Each row was made from one small tree. Brackets hold a mark, then the marks that hang from it, in the order of their numbers. Every link used is in the known rows. Write each row's tree.
Known rows
(K_215 K_105): [-0.62 -4.46  1.66 -0.84 -2.75 -1.12  1.21 -1.97 -1.50 -4.15 -2.10  0.39
  4.19 -2.30  3.12 -3.18  2.37 -5.72  0.69  0.20]
(K_23 (K_103 (K_105 K_215 K_944))): [-0.74 -0.26  0.01 -1.08  0.65 -0.14  1.88  1.96  0.73 -1.11 -1.97  0.80
  2.18  3.42  3.36 -1.45 -0.42  1.58  2.56  0.06]
(K_195 (K_105 K_103 K_215)): [-0.55  0.56  0.54  0.07  0.35  1.39  1.80  1.20  1.13 -0.14 -0.53  1.75
  2.64 -1.56  3.13 -0.59  0.32  0.20  2.11  0.16]
(K_103 (K_105 (K_195 (K_214 K_151)) K_215 K_944)): [ 1.80  1.84 -0.61 -0.50 -0.44 -4.36  0.24  2.88 -0.75  1.99  1.24  1.78
 -2.81  2.82 -2.07  0.38 -1.72  1.91  0.88  1.78]
(K_105 K_944): [-2.43 -4.16  0.66  1.13 -3.61 -1.47 -0.75 -4.18 -0.94 -0.82 -1.10 -2.92
  1.31 -1.29  0.78 -2.57  0.54 -1.63  0.27  0.89]
(K_215 (K_105 K_103 K_195)): [ 1.88  0.48  0.53 -1.02  0.85 -2.08  0.64  0.18  1.91  0.07 -0.24 -1.97
  4.74 -2.26  0.88  0.67  2.11 -4.31 -4.05  0.51]
(K_379 K_381): [-2.64 -7.76  0.36 -0.71 -5.52  0.28  0.74 -5.13 -2.84 -3.36 -1.20 -1.87
  6.22 -2.18  2.05 -4.39  1.59 -1.61 -0.34  2.94]
(K_215 (K_105 K_195 K_944)): [ 0.35 -1.29 -0.20 -0.57 -0.39 -2.56 -0.98 -1.30 -1.27 -0.96  0.28 -2.78
  0.96 -1.19  0.09 -0.20  1.41 -4.89 -2.90  1.38]
(K_195 (K_105 K_215 (K_944 K_381)) K_214): [-1.71 -1.17 -0.15 -0.72  0.41  2.97 -0.13 -0.19 -1.12 -3.02  3.20  3.48
 -1.69 -0.80 -1.04 -2.23 -1.93  1.02  2.31  0.79]
(K_23 (K_103 K_105)): [-2.37 -2.00  1.16 -1.64 -0.85 -1.07  2.24  0.72  1.09 -3.36 -4.48  1.89
  7.02  1.45  4.10 -1.86  1.91 -1.00  1.23 -0.70]
(K_195 (K_105 K_103 K_944)): [-1.75 -1.29  0.30  1.47 -0.44  0.78 -0.41 -0.55  0.97  0.82 -0.71 -0.99
  1.72 -0.13  1.31  1.38  0.34 -1.01 -0.77 -1.34]
(K_151 (K_214 (K_195 (K_105 K_103 K_944)))): [-0.18  1.36  0.99  3.08  0.89  0.29 -1.19 -2.60 -0.72  1.53  0.28 -1.44
 -0.89 -1.51 -4.52  2.67 -0.17  1.71  0.68 -2.47]
(K_215 (K_105 (K_103 K_23) (K_195 K_214) K_944)): [ 3.59  2.67  0.11  1.36  2.09 -0.87 -2.18  3.97  0.67  0.72  0.80 -0.17
 -0.91  1.33 -3.08  2.36  0.30 -5.49 -5.00 -1.29]
(K_151 (K_214 (K_195 (K_105 K_103 K_215 (K_944 K_381))))): [ 0.26  1.73  0.42  0.76  2.14  2.64 -0.50 -3.08 -0.38  1.24  3.08 -1.84
 -2.20 -1.67 -4.10  1.24 -1.94  4.96  1.98 -1.53]
(K_103 K_23 (K_105 K_215)): [ 0.76  0.79  1.48 -0.98 -2.39 -1.26  0.26  5.14 -3.62 -1.60 -4.37  2.03
  0.38  1.80  5.57 -3.61  0.49 -2.25  5.04 -0.04]
(K_103 K_23 (K_105 K_195)): [-0.02  2.25  0.87 -1.35 -1.66 -3.57 -1.47  4.55 -3.02 -0.78 -4.60  0.19
  2.48  0.65  3.30 -0.88  2.25 -4.11  0.02  0.31]
(K_105 K_103 (K_195 K_214) K_215): [ 2.57  4.48 -0.02  0.24  2.17 -1.55  0.80  1.81  3.25  1.94  2.29  0.86
  2.00 -2.58 -2.82 -0.37 -0.71  0.78 -2.29  2.87]
(K_215 (K_105 K_195 (K_944 K_381))): [-0.24 -2.61 -0.45 -2.79 -0.05 -0.79 -1.02 -3.00 -0.70 -1.87  2.23 -3.82
  1.50 -1.80  0.23 -1.10  0.78 -3.17 -3.29  1.27]
(K_381 K_944): [-5.20 -3.12  0.86  2.25 -4.01 -1.63 -2.35 -4.68 -1.02 -2.28 -1.64 -1.73
  1.79 -2.28 -0.27 -5.30  1.13 -3.55 -0.47 -0.52]
(K_214 K_151 (K_195 (K_105 (K_103 K_23) K_215 K_944))): [ 0.76  0.35 -1.55  1.47  0.61  0.32  0.52 -0.72  0.18  3.20 -0.94  0.35
 -6.07  3.00 -1.25  4.18 -0.40  3.38  0.46 -1.08]
(K_105 K_215): [-1.12 -2.06  0.92 -0.27 -2.72 -0.69  1.70 -2.28 -0.72 -1.81 -1.06  0.09
  2.14 -2.84  3.06 -4.96  0.50 -0.17  3.52  2.61]
(K_195 K_105 (K_214 K_151)): [-2.62 -3.16  0.81  1.30 -2.99 -0.54  1.19 -1.19 -0.04 -3.50 -1.17  6.44
  1.40 -0.28 -2.06 -0.49  1.21 -1.08  1.35 -1.08]

Which tree is each row?
[-3.09 -3.67 -0.45 -0.13 -2.39 -1.77  1.66 -5.15 -1.07 -1.30 -2.97  1.87
 -0.33 -1.05 -0.45  1.65  2.27  1.02  0.82  0.36] | (K_214 K_151 (K_195 K_105))
[ 0.43  1.04 -0.77 -0.83  1.03  0.41 -2.83 -0.86  2.07  2.61  1.40 -5.99
  0.34 -0.20 -0.95  1.06 -0.25  0.52 -5.25 -0.28] | (K_105 (K_103 K_23) K_195 (K_944 K_381))
[ 0.12 -1.21 -0.79  0.04  0.80  2.58  1.03 -0.61  2.71  0.63  4.38  2.81
 -2.65  2.01 -3.31  1.16 -2.89  4.73  0.38 -1.46] | (K_195 (K_105 K_103 K_215 (K_944 K_381)) (K_214 K_151))
[ 0.07 -0.88 -1.55  0.89  0.45 -0.46  1.60 -2.92  1.10  3.39  0.36 -0.26
 -4.46  1.61 -1.66  3.91 -0.68  4.47  0.29  0.07] | (K_214 K_151 (K_195 (K_105 K_103 K_215 K_944)))
[ 2.09  0.26 -0.41 -1.59  1.85  0.74 -1.98  0.69  0.84  0.56  1.62 -4.49
  0.28  0.45  0.09  1.33  0.38 -3.06 -5.07 -1.23] | (K_215 (K_105 (K_103 K_23) K_195 (K_944 K_381)))
[ 0.72  2.02 -0.89  1.18  2.11  1.44 -0.50  1.17 -1.11  1.95 -1.35 -0.30
 -4.27  0.57  0.52  2.74 -0.24  0.66  0.48  0.15] | (K_214 (K_195 (K_105 (K_103 K_23) K_215 K_944)))
[-0.43 -2.08 -1.90 -1.09  0.86  1.14  1.55 -4.61  1.51  2.49  1.90 -1.28
 -3.98  0.95 -1.50  3.18 -1.27  6.19 -0.13  0.06] | (K_214 K_151 (K_195 (K_105 K_103 K_215 (K_944 K_381))))
[-0.96 -0.95 -0.50 -1.16  1.11  3.36  0.48 -0.93  1.14  0.62  2.62 -1.48
 -0.08 -0.33  2.06 -0.31 -1.65  2.76  0.87 -0.14] | (K_195 (K_105 K_103 K_215 (K_944 K_381)))
[-1.67  0.16  1.16  2.71 -0.58 -0.19 -1.48 -3.60 -2.92 -0.64 -0.50 -0.55
 -1.44 -2.14 -4.20  0.83  0.45  0.56  2.27 -1.56] | (K_151 (K_214 (K_195 (K_105 K_944))))
[ 1.64  1.15  0.96  0.98 -0.73  0.81  0.62  1.84  1.22  0.92 -1.68 -0.44
  0.97 -0.28  2.78 -2.27  0.02 -0.18  1.52 -0.16] | (K_105 (K_103 K_23) K_215)
[ 2.58  1.84  0.61 -0.36  0.87 -1.08 -0.71  2.80  0.70 -0.13 -1.60 -1.30
  2.99 -0.68  1.24  0.93  2.40 -5.81 -3.95 -0.84] | (K_215 (K_105 (K_103 K_23) K_195))
[ 1.68  3.73 -0.37 -0.76  0.00 -2.66 -1.86  5.94 -3.33  1.66 -1.80 -1.09
 -2.80  2.92  2.71 -0.43 -0.39 -1.30  1.53  1.19] | (K_103 K_23 (K_105 K_195 K_215 K_944))
[-0.04 -0.65 -0.97  0.00  0.10 -0.53  2.74 -2.84  1.35  1.84 -0.94  1.49
 -1.68 -0.07 -0.30  2.78  0.37  3.90  1.06  0.51] | (K_214 K_151 (K_195 (K_105 K_103 K_215)))
[-0.25  0.31 -0.34 -0.53  1.18  4.25 -0.77  1.75  0.28  0.40  1.37 -0.78
 -1.91  1.22  2.48  0.07 -1.40  1.44  0.93 -1.52] | (K_195 (K_105 (K_103 K_23) K_215 (K_944 K_381)))
[ 0.06  0.85 -1.06 -0.86  2.40  2.90 -0.61 -0.47 -0.65  1.10  0.32 -1.40
 -3.79  0.09  0.56  1.99 -0.92  2.22  0.11  0.03] | (K_214 (K_195 (K_105 (K_103 K_23) K_215 (K_944 K_381))))
[ 0.42  1.84  0.85  1.15  1.26  1.63  1.42  2.89  1.37 -1.17  0.70  5.50
  1.69 -1.27 -0.52 -0.34 -0.66 -0.31  1.63  0.13] | (K_195 (K_105 K_103 K_215) K_214)
[ 1.00  2.44 -0.55 -2.94  0.37 -0.82 -1.94  4.04 -2.94  0.69  0.11 -2.22
 -2.20  2.23  2.77 -1.37 -1.15  0.59  0.99  1.09] | (K_103 K_23 (K_105 K_195 K_215 (K_944 K_381)))
[-1.49 -2.86 -0.76 -0.39 -0.86  2.04  0.71 -1.86  0.07 -1.89  3.56  4.02
 -3.37  1.35 -2.61 -0.91 -2.17  3.44  2.26 -0.27] | (K_195 (K_105 K_215 (K_944 K_381)) (K_214 K_151))
[ 1.82  2.45  0.11  1.63 -0.16 -2.25 -0.84  1.58  3.28  1.85 -0.64  1.43
  0.97  0.58 -4.45  2.01  0.90 -0.67 -4.44 -0.92] | (K_105 (K_103 K_23) (K_195 (K_214 K_151)))
[-2.06 -1.06 -0.23  0.53 -1.01  0.97  0.19 -0.20 -1.96 -1.00  0.10  0.91
 -1.25 -0.44  2.54 -1.46 -0.28 -0.35  3.30  1.08] | (K_195 (K_105 K_215 K_944))
[ 0.03  1.90  0.63  0.77  0.37  2.36  0.48  3.83  0.08 -0.27 -2.00  2.41
  0.74  0.13  3.63 -0.34  0.61 -1.14  2.16 -1.04] | (K_195 (K_105 (K_103 K_23) K_215))
[ 1.63  4.04  0.74  3.31  1.80  1.85 -1.61  0.87 -1.80  2.09  0.22 -0.33
 -4.24  0.23 -3.77  2.21 -0.94  2.17  2.50 -2.67] | (K_151 (K_214 (K_195 (K_105 (K_103 K_23) K_215 K_944))))
[ 0.04  2.13 -0.98 -3.09  3.40  0.11  0.78  2.37  1.80 -1.46  1.70  1.26
  1.88  2.43 -0.79 -0.63 -1.40  2.79 -0.83  1.21] | (K_23 (K_103 (K_105 (K_195 K_214) K_215 (K_944 K_381))))
[ 2.68  3.05 -0.58  0.59  1.00 -2.38  1.61  0.40  4.42  2.90  2.58  1.53
  0.49 -0.60 -4.15  0.73 -0.88  3.00 -2.29  1.93] | (K_105 K_103 (K_195 (K_214 K_151)) K_215)
[ 2.99  1.16 -0.14 -0.82  2.50  0.82 -2.27  2.02  1.21 -0.28  2.70 -1.29
 -0.51  0.55 -2.89  1.49 -0.43 -3.52 -5.39 -1.40] | (K_215 (K_105 (K_103 K_23) (K_195 K_214) (K_944 K_381)))
